Each row comes from the steps of one walk. Every step used is in the known rows, and no mark comes twice. Write the walk behind each row, first mark first.
Known rows
gidi/zafo/zanovu/bodib/vabak/lukor: [ -3  -2  -5   4   4  -2   3   2  -6  -2  -5  -1  -7   2  37   0  -6  -4
  -1   4   6   0   1  -7   5  -1  -5   9  -1  -7  -8  -1   0   3   5 -12
   8   0   1   1   0]
zanovu/bodib/vabak/lukor/kilelum: [ -2  -3   2   5   2  -1   4  -6  -6  -1  -3  -1 -16  -3   9  -2  -4   2
  -3   1   4  -1  -3  -8 -13   2  -1   7   2  -7  -5  -7  -1   2   2 -10
   6   1  -3   1   1]
bodib/zanovu/zafo: [-2  0  0  5  1 -2  3  2 -2 -2 -5 -5  3  1 -1 -3 -2  1  2  0  0  1  1 -5
 -1 -5 -1  4  3 -2 -5 -2  1  0  7  1  0  1  2  6  0]
gidi/zafo/zanovu/bodib/vabak: [ -4  -2  -4   2   2  -4   2   2  -2  -1  -7   1  -7   4  29  -1  -6  -2
   1   4   2   0   2  -5   4  -4  -4   7   0  -7 -12   1   4   3   4  -7
   6   0  -1   1   0]
gidi/lukor: [-1  0  1 -8  4  0 -2  3  8 -2  4  3 -2  1 -1  1 -2 -2 -1 -4  7  2 -1 -2
  1  3 -3  4 -1  5  4  1  5  1  1 -2 -1  0  2 -1  2]
zafo/zanovu/bodib/vabak: [-2 -3 -1  8 -1 -3  2 -7 -9  0 -4  4 -9  3 24  0 -4 -1  0  1 -1  2 -4 -8
 -2 -3 -1  3  2 -1 -1 -1  7  3  6 -7  2  0 -3  2  1]
lukor/gidi/zafo: [-5  0 -1 -3  5  1  3  5  2 -3 -5 -1  4  3 19  1 -1  0  2  4 -1 -4  7  6
  5  0 -2  4 -2 -9 -6 -1  1 -2 -2 -1  1  0 -1  4  1]
zanovu/bodib/vabak: [ -2  -3   2   2   4  -2   2  -4  -4   0   1   1 -12  -2   4  -2  -4   0
  -2  -2   1   0   2  -5  -9  -1   1   4   2  -5  -6  -2   4   3   3  -5
   3   0  -5   0   3]
zafo/kilelum/lukor/gidi: [-3 -1 -1 -6 -8  0  0 -6 -6 -3 -4  4  5 -3 11  7  2 -1  1  1  1 -3 -1 -1
 -7  3  0 10  2 -6  7  2  7 -5 -2 -8  1  0  0  2  0]
zafo/kilelum/lukor: [-1 -1 -2 -8 -9 -1 -1 -4 -4 -1 -2  3  0 -4  2  5  1 -3 -1  0  4 -1 -2 -4
 -6  3 -1 10  2 -3  2  4  5 -3 -1 -7  3 -1  2 -1 -1]
zanovu/zafo/gidi/lukor/vabak: [-3 -2  0  8  9 -1  3  7 11 -5  0 -4 -4  5 15  0  1  1  3  3 -7  1 -3 -4
  3  3 -6 11 -1  1  5 -2  8 -3  6 -7  4  1  1  7  1]
kilelum/lukor: [  1   0   0  -3   2   0   0  -4 -10  -1   1   3   4  -2   4   4   0  -2
  -2  -1   5  -1  -2  -2  -2   3  -1   6   1  -6   1  -2   1  -1  -1  -5
   3  -1   2   0   1]
lukor/gidi: [-3  0  1  1  2  1  2 -2 -3 -3 -3  1  3  2 12  2  1  1  1  1 -5 -3  2  3
 -1  0  1  0  0 -4  6 -3  2 -2 -1  0 -2  1 -3  4  2]
kilelum/zafo/gidi/lukor/vabak: [ -2  -3   2   2   9   0   3   0  16  -3  -4  -2  -7   2  20   2  -1  -2
   0   5  -5  -2  -3  -4  -2   2  -7  12   1   8   4   0   7  -5   6 -10
   5  -1   1   0   1]
zafo/gidi/lukor/vabak: [-2 -2 -2 -1  9  0  1 -1 17 -3  5 -1 -9  2 14  2  1  0  2  3 -7  0 -8 -5
  2  3 -5  8  0  0  6  0 10 -4  3 -8  4  1  0  3  3]
zanovu/bodib/vabak/lukor/kilelum/zafo/gidi: [ -3  -5   2  11   4  -1   4  -7  -1   0  -4  -4 -18  -4  16   0  -4   1
  -3   6   2  -4  -1 -11 -11   1  -2  12   2  -1  -4  -5   3  -1   5 -15
   9  -1  -4   1   1]
kilelum/zafo/zanovu: [ -2  -2   0   7  -5  -1   2  -2  -2   1 -12   2   3   4  22   3  -1  -3
   1   5   1  -1  -1  -3   3  -3  -3   5   0  11   3   1   2  -1   7  -5
   2  -2   2  -1  -2]
vabak/lukor/gidi/zafo: [-4  0 -2  0  6  2  3  6 -3 -4 -2 -3  3  1 27  2 -2 -2 -1  3  4 -4  4  3
  6  3 -4  7 -3 -8  1 -5 -5 -3 -2 -8  5 -1  2  4  0]
zanovu/bodib: [ -1   0   2   6   1  -1   0   3  -9  -2   3   3   0  -1 -11   0  -5  -1
  -2  -2   3   1   1   0   1   1   2   2   0  -2  -2   1   1   4   1  -5
   1  -1  -5   1  -1]
bodib/vabak/lukor/gidi/zafo: [ -4  -3  -2  -6   9   1   5  -3   2  -2  -3  -4 -10   0  38  -1  -1   0
  -1   3   2  -4   6  -3  -6   1  -5   7   0  -9  -3  -8  -3  -1   1  -5
   6   1   1   3   3]
kilelum/lukor/vabak: [-1 -1  1 -3  6  0  2 -7 -8 -3 -3  2 -3 -1 17  3  1 -2  1  2 -3 -1 -6  0
 -7  2 -5 10  1 -9 -1 -7  0 -3  1 -6  5  0  2  1  2]
lukor/kilelum: [-2  1  2  1 -5 -1  1 -5  1  0 -9  0 -5  0 -3  0  1  5  3  5 -1 -2 -4 -1
 -6 -1  0  2  1 -2 -4 -3  0 -2 -2  1  0  1  0  1 -2]

Which walk is each row?
[ -5   0   5   3  -3  -2   1  -1   1  -3 -11   5  -4   3   9   3  -6  -1
   1   2   8   0  -5  -5  -3   1  -5  11   0   9   1   0   7   1   5 -11
   2  -2   1   0  -2]  gidi/lukor/kilelum/zafo/zanovu/bodib
[ -2  -1  -3   4   4   0   1   5  10  -3   1  -5   0   2   3  -2  -2   1
   2   0   0   1  -1 -10   4  -2  -3   8   3  -1   2   2  12  -2   8  -4
   2   1   2   7   2]  bodib/zanovu/zafo/gidi/lukor
[ -3  -2  -3 -10  -1  -2   1   0   2  -4  -8  -1  -4  -2  19   3   0  -4
   2   6   1  -2  -1   0  -2   1  -7  16   0 -13 -10   1   2  -5  -1  -9
   8  -1   3  -1  -1]  gidi/zafo/kilelum/lukor/vabak
[ -3  -1   2  12  -4  -2   2   1 -10  -1 -11   3   4   2  15   4  -5  -3
  -1   3   3   0   0  -3   3  -2  -2   6   0   9   0   1   2   2   7  -9
   3  -3  -2   0  -2]  kilelum/zafo/zanovu/bodib
[-4  0 -5  5  3  1  3  3 -6 -4 -5 -1  5  4 40  4 -2 -2  1  5  2 -3  0  0
 10  1 -5  7 -2 -5  5 -4 -3 -2  0 -9  5 -1  3  5 -1]  vabak/lukor/gidi/zafo/zanovu
[-2 -2 -3 14  2 -1  2  8  3 -1  0 -5  3  3  5 -1  2  1  1  3 -6 -1  2 -4
  7  1  0  5  0 -1  2  2  5 -2  4 -4  3  0 -1  7 -1]  zanovu/zafo/gidi
[ -3  -4   0   4  -3  -1   4 -13   0   1 -15  -3 -16   1  38   0   0   1
   0   6   1  -3  -5 -12 -12  -2  -6   9   3   3   1  -9  -2  -3   7  -8
   6  -1   4   0   0]  bodib/vabak/lukor/kilelum/zafo/zanovu
[ -3  -2  -1   9  -4  -3   3  -9 -11  -1  -7   1 -12   2  26   0  -4   1
   0   3   2   0  -9 -11  -5  -1  -2   7   2  -2   1  -6   3   3   4 -11
   5   1  -2   3   0]  zafo/zanovu/bodib/vabak/lukor/kilelum
[-2 -1  2 -7  9 -1  1 -1  9 -5  0  2 -7  3 11  0 -1 -1  2 -1 -1  2 -6 -1
 -5  3 -7  8 -1  2  4 -5  3 -1  3 -5  1  1  3  1  2]  gidi/lukor/vabak
[ -3  -1   3   7 -10  -1   3  -8  -2   1 -20   1  -3   4  17   3   0   2
   3   8   0  -3  -6  -4  -4  -3  -3   6   1   7  -2  -3   2  -3   5  -4
   2  -1   2   0  -3]  lukor/kilelum/zafo/zanovu
[ -3  -1   5   3  -5   0   2  -6   2   0 -16  -1  -6  -1   3   1   0   2
   2   7   2  -4  -1  -1  -9  -2  -2   6   1   5  -6  -4  -1  -3   2  -3
   2  -1   1  -1  -2]  lukor/kilelum/zafo
[ -2  -5   0   4   2   0   4 -11   8   2  -8  -7 -20  -3  26  -1   1   2
  -1   7  -1  -5  -3 -12 -13   0  -4  10   3   1  -2  -7   1  -5   4 -10
   8   0   1   0   1]  bodib/vabak/lukor/kilelum/zafo/gidi
[-4  1 -3  6  0 -3  1  7 -7 -2 -5  2  4  4 20  1 -6 -3  1  4  3  0  1 -1
 12 -2 -2  5 -2 -6 -9  4  3  3  3 -8  4 -1 -1  2 -2]  gidi/zafo/zanovu/bodib
[-6 -1 -2 -7 -4  0  1  3  6 -4 -8 -1  4  0 18  2  0  0  3  5 -2 -4  7  4
  2  0 -2  8 -1 -8 -3  3  4 -4 -1 -3  1  0 -1  3 -1]  lukor/gidi/zafo/kilelum
[ -3   0   1  -2   3   1   3  -5 -13  -3  -2   5   6   0  16   6   0  -1
  -1   0   1  -3   0   1  -3   3  -1   7   1  -9   4  -5   2  -2  -2  -5
   1  -1   0   3   3]  kilelum/lukor/gidi
[ -3  -4   2   9  -1  -3   4  -6  -7   1 -13   2  -6   3  26   1  -4  -3
  -2   3   1  -1   1  -7  -5  -3  -3   8   2   6  -3  -1   4   2   9  -8
   4  -2  -1  -1   0]  kilelum/zafo/zanovu/bodib/vabak
[ -2  -2  -1  -7  -5  -2   1  -8  -3  -4  -6   2  -5  -3  13   4   2  -2
   2   3  -4  -1  -7  -3 -10   2  -4  14   2  -5   3  -1   4  -5   0  -9
   5   0   2   0   0]  zafo/kilelum/lukor/vabak
[ -5  -4   2  11   3  -1   5  -6 -12  -3 -11   2  -5   3  42   4  -5  -3
  -2   3   1  -4   1  -7  -5  -1  -4  10   1   4   4  -6   1   0   9 -13
   5  -2  -2   3   1]  kilelum/zafo/zanovu/bodib/vabak/lukor/gidi
[ -2   0  -1  11  -4  -3   0   0 -13  -1  -2   5   4   4  11   2  -4  -1
   0   1   0   2  -5  -3   7  -1   0   2   0   1   3   2   5   4   3  -8
   1  -1  -3   2  -1]  zafo/zanovu/bodib
[ -4   0   3  -2  -3  -2   1  -3   7  -2 -13   4  -4   5  16   3  -2   1
   2   4   6   0  -5  -5  -4   0  -6   9   0  11   3  -2   7  -3   4  -7
   1  -2   4   0  -2]  gidi/lukor/kilelum/zafo/zanovu
[ -4  -3  -1   9   2  -2   4  -7 -13  -3  -4   3  -5   3  38   2  -4  -1
  -1   1  -2  -1  -4  -8  -1   0  -2   6   1  -3   6  -5   4   1   5 -12
   3   0  -4   5   2]  zafo/zanovu/bodib/vabak/lukor/gidi
[ -5  -3   5  -1  -1  -3   3  -6   4  -2 -13   3 -13   3  19   1  -5   0
   1   2   6   0  -4  -9 -11  -1  -6  12   2   7  -3  -3   9   0   7 -10
   3  -1   0  -1   1]  gidi/lukor/kilelum/zafo/zanovu/bodib/vabak
[ -5  -4  -1  -2   2  -1   3   0  -3  -4  -2  -2 -10  -3  25   0  -5  -2
  -2   2   4  -3   5  -5  -7   2  -3  12   1 -11  -6  -1   2   0   2 -13
   7   0  -4   2   1]  zanovu/bodib/vabak/lukor/gidi/zafo/kilelum
[-2 -1 -1  4  4  2  2 -1 -8 -4  1 -1  4  0 20  3  0 -1 -1  0  2 -3  0  1
  0  3 -1  5 -1 -3 10 -6 -4 -2 -1 -7  2  0  0  4  1]  vabak/lukor/gidi
[-4 -1  0  7  1 -1  2  7 10 -3 -2 -4 -2  3  3 -1  1  4  3  3 -2  0 -2 -6
  3  3 -3  9  0  1  3  1  9 -4  3 -6  2  1  1  7 -1]  zanovu/zafo/gidi/lukor/kilelum
[-2 -1 -1  0  1  0  0 -1 15 -1  2  0 -8  1 -1  2  0  3  2  4 -1 -1 -7 -7
  1  3 -2  6  1  1  4  3 12 -4  0 -7  2  0 -1  2  2]  zafo/gidi/lukor/kilelum
[ -3  -1   2  15  -5  -1   2  -2 -13  -2 -12   0  -3   0  18   3  -4  -1
  -1   5   7  -3  -7  -6  -2   1  -4  10   0   4   2  -5  -4  -1   4 -14
   6  -3   0   1  -4]  vabak/lukor/kilelum/zafo/zanovu/bodib
[ -3  -1   5  -7  -1   0   1  -1  10  -2 -10   2  -7   1   0   1  -2   1
   1   2   8  -1  -2  -2  -9   2  -5  10   1   8  -1  -2   4  -2   2  -5
   1  -2   3  -2  -1]  gidi/lukor/kilelum/zafo
[-4 -3 -5 -1  5  0  5 -5 -2 -2 -6 -2 -9  4 52  0 -1 -1  0  4 -1 -3  1 -6
 -1 -1 -6  8  0 -7  0 -7  0 -2  3 -7  6  1  2  3  2]  bodib/vabak/lukor/gidi/zafo/zanovu
[-3  0 -4 -9 -6 -2 -1  6  9 -1 -4 -3 -1 -1  6  1 -1 -2  1  5  3 -1  4  0
  2  0 -3  8 -1 -4 -9  8  3 -2 -2 -2  4  0  2 -2 -3]  gidi/zafo/kilelum
